Every row comes from one small tree of marks. The marks that hang from a mark follow it in brackets, in alphabetical order. Every link used is in the known rows. Which tree was each row made from?
Known rows:
sulol[fene salito vitak]: [  5 -14  -3  15   3   0   1   1  -1   8  21  30 -35  37  13 -11   1   4
 -15  12  -6  -9]
gufino[sulol[tupele vitak zene]]: [ -8   9 -15  -7  -5   1   5 -15  12   2  -2  -8  -7   7   0   3  -4   3
 -12 -11  13 -26]
suro[sulol]: [  2  17  28 -18  -2  -1   4  10   3 -10 -12 -18   4 -30 -10  -6 -13   3
   2  -5  22  -5]
salito[sulol]: [-15   9  15 -28  -9  -1   0   6   2 -15  -7  -3 -10 -31   0  -5 -23   4
  33 -12  17  -2]
vapa[sulol[fene salito tupele zene]]: [-13 -21  -7   0   8 -11  -8  -1  -4  14  23  17   7  22   5  -6   5 -14
  -7 -27  -5  -3]
fene[sulol[vitak zene zogunib]]: [ -3  -5   2  13   7   5   3 -13  -2  -1  -2   6  22   5   8  -1  19   1
   1   5 -11  11]
gufino[sulol]: [-19  18   7 -26   7   4   6  -1  13 -21 -12 -24 -26 -33 -10  -6 -20   4
  11  -3  28 -13]
fene[sulol[salito zene zogunib]]: [ -2 -24  -2  -2   8  -1  -5  -4  -8  -4   1  14  22   2  -2 -12  16  -4
   6  -4 -15  16]
vapa[sulol]: [-26   5  23 -22  19  -2   5  12   0 -14  10 -19  -1 -29  -5  -5  -8  -6
  15 -10  23   8]
vitak[sulol[salito]]: [ 10  -1  10 -22   8   0  11  11  -7 -11  -1  13 -12 -13 -13 -12   1  -2
  20   7   6   6]
gufino[sulol[salito vapa vitak zogunib]]: [ -9   3 -19  15   1   1  -2  -2   5  -4  -2  -6 -24  14   1  -2  -4   7
 -17  35  -9  -6]
sulol[fene vitak]: [  1   8   6  14   3   7   6  -6   5   5  10  11 -30  17  15   1  -3   5
  -9   5   8 -10]
suro[sulol[vitak zogunib]]: [  8  17  17  12  -5   1   4   5   1  -2  -6 -18   7   1   8  -2   1  12
 -13  18   3  -1]
sulol[vapa vitak zene zogunib]: [ 10  -6 -17  19  -8   9  -4 -15   1  17   2  -5  21  15   6  14  13   3
 -34  13  -6   3]
sulol[tupele]: [  4  -1   0 -19  -2   0   5   7   4  -2   9 -14  -9  -5  -9  13  -6   1
   9 -28  18 -14]
fene[sulol]: [-12   5  19 -14  16   3   7   5   0 -18  -7   1  -1 -29 -10  -3  -1  -4
  28  -8  11   8]
gufino[sulol[vapa vitak zene zogunib]]: [ -9  12 -19  11  -4   6  -1 -18  10   3 -12 -16   0   1   3   6  -1   5
 -24  18   1  -8]
fene[sulol[zogunib]]: [ -8   1  12  -1  13   4   3   2  -1 -16  -7  -7   6 -17  -1   1   7   0
  24   2  -3  16]
vitak[sulol]: [  8  15  18 -23   8   5  15   6  -1 -13 -11  -3  -8 -30 -12  -1  -1  -2
  25   2  16   6]
salito[sulol[vapa zene]]: [-10   4  -1 -21 -15  -1  -7  -5   2   1 -13   5  13 -28  -5   3 -18  -4
  11 -14  10  -2]
gufino[sulol[zogunib]]: [-16  15   0 -12   4   5   1  -4  11 -19 -11 -32 -20 -21  -2  -3 -11   8
   7   6  14  -4]
fene[sulol[salito vapa]]: [ -8 -10   5  -3  14  -3   1  10  -5  -9  -3  18  -2 -13 -16  -2   0 -10
  14   7  -6  10]
datog[zene]: [  2  -4  16 -30  16  13  14   6   2 -17   5 -11  -5 -32 -15  -4  -7  -5
   1 -29  28   3]
suro[sulol[salito tupele zogunib]]: [ 14  -5   1   4 -10 -10  -5  13  -4   3   3  -9  10  15  -2  -2   2   5
  -8  -2  -9  -5]
salito[sulol[zene]]: [-12   1   7 -31 -14  -1  -4  -4   1  -6  -8   3  10 -27   0  -7 -17   1
  20 -24  16  -3]

Write each row's tree:
[ 17  -5  -9   2   2   0   0  -7  -5  14  -6  35   2   4  -8  -3   6 -13
  -6   5 -11   6]  vitak[sulol[fene salito vapa zene]]
[ 14 -10   2 -25   4   1   7   0  -7  -1  -3  19   9 -10 -13 -14   7  -6
   8  -4   4   6]  vitak[sulol[salito zene]]
[-21 -20   8 -23  13  -6  -3   5  -6  -3  18   1  15  -9  -6 -17   1 -10
  -2 -15  11   7]  vapa[sulol[salito zene]]
[  0 -10 -11  20   8  -6   4   8  -6   6   7  28  -3  23  -7  10  10  -7
   3  10 -19  -2]  fene[sulol[salito tupele vapa vitak]]
[  8 -10  -8   8  -5   7 -11 -19   4  11   3  -1   8  11  13   1   8   1
 -17 -16  -3   3]  sulol[fene zene zogunib]
[  0  -3 -15   6 -23  -3  -6 -10  -1  11   3   5  15  20  18   7   1   8
   6 -12 -12  -7]  salito[sulol[tupele vitak zene zogunib]]
[ -6  -3 -23  13  -3  -5  -8  -5   7   0   4  -1 -31  27   8  -2  -5   3
  -3   0 -13 -14]  gufino[sulol[fene salito tupele zogunib]]
[ -3   6 -12   4 -19  -5 -10   4   1   3  -6  -6   2  -3   3  18 -13   2
  19  -6  -9   0]  salito[sulol[tupele vapa zogunib]]
[  9  17  12   6  -8  -6  -1   5   4   7  -6  -3  -4   1   1   4  -9   0
  -4 -17   6 -16]  suro[sulol[fene tupele]]
[-14 -18  -3   1  10 -10  -5  14  -7  -1  25 -11   4  16   2  -2   7  -5
   6  -7  -8   8]  vapa[sulol[salito tupele zogunib]]
[ 12   1   6  31  -6  -4  -4   2  -3   8   3  10  -7  32  17 -13   5   9
 -22  23 -17  -2]  suro[sulol[fene salito vitak zogunib]]
[  6 -20 -13   5   0   0  -9  10  -5   2   8  -4  -4   8  -7   4   1   1
 -12  16 -10   9]  sulol[salito vapa zogunib]
[  9  -6 -18  21  -7   7 -15 -19   4  21  -4   1  13  10   8  13   6  -5
 -28  -5 -10   5]  sulol[fene vapa zene zogunib]
[ 12 -27 -18   0  -6  -5  -7  10  -5   4  20  -5  -5  30   0   4   7   5
  -2 -10 -12  -3]  sulol[salito tupele zogunib]
[ 14  16  -2  31 -12  -5 -10   2   3  16 -10  -9   6  12   4  18  -2  -1
 -16   1 -13  -5]  suro[sulol[fene tupele vapa zogunib]]
[ 16  16  -2  -6   1   0  11   7  -1   3 -10   2  -2 -14 -17  19   1  -8
  16  -1   3  -1]  vitak[sulol[tupele vapa]]
[ -2 -11  -6  27  11   0   0   4  -8  -1   3  18   0  18   1   1  14  -1
   0  31 -26  14]  fene[sulol[salito vapa vitak zogunib]]
[ 20  -8  -9  -1  -1  -3   6   9  -9   0   4   7  -2  15  -5   1  13   0
  16   4 -15   6]  vitak[sulol[salito tupele zogunib]]
[ -5  14  -8  30 -14   1  -8  -7   2   8  -4  13 -15  14  23   8  -9   5
   4  21 -18   3]  salito[sulol[fene vapa vitak zogunib]]
[ 11   8   9   9 -11   1   0  -7   1   7  -7 -12  28   4   9  -5   7   9
 -25   7   2  -2]  suro[sulol[vitak zene zogunib]]
[ 15   4   2 -12   1   7   6  -8  -3  -1 -11  -4  19 -15  -3  -1  13  -1
   9  -1   1  13]  vitak[sulol[zene zogunib]]
[-20   4  12   8  14   0   5   5  -2  -6  16 -20   1   2  12  -2   7   1
   1  14   3  11]  vapa[sulol[vitak zogunib]]
[ 10  16   6  22 -10  -1  -3 -11   4  20 -12  11  14   7   5   2  -2  -2
 -35   7   0 -10]  suro[sulol[fene vapa vitak zene]]
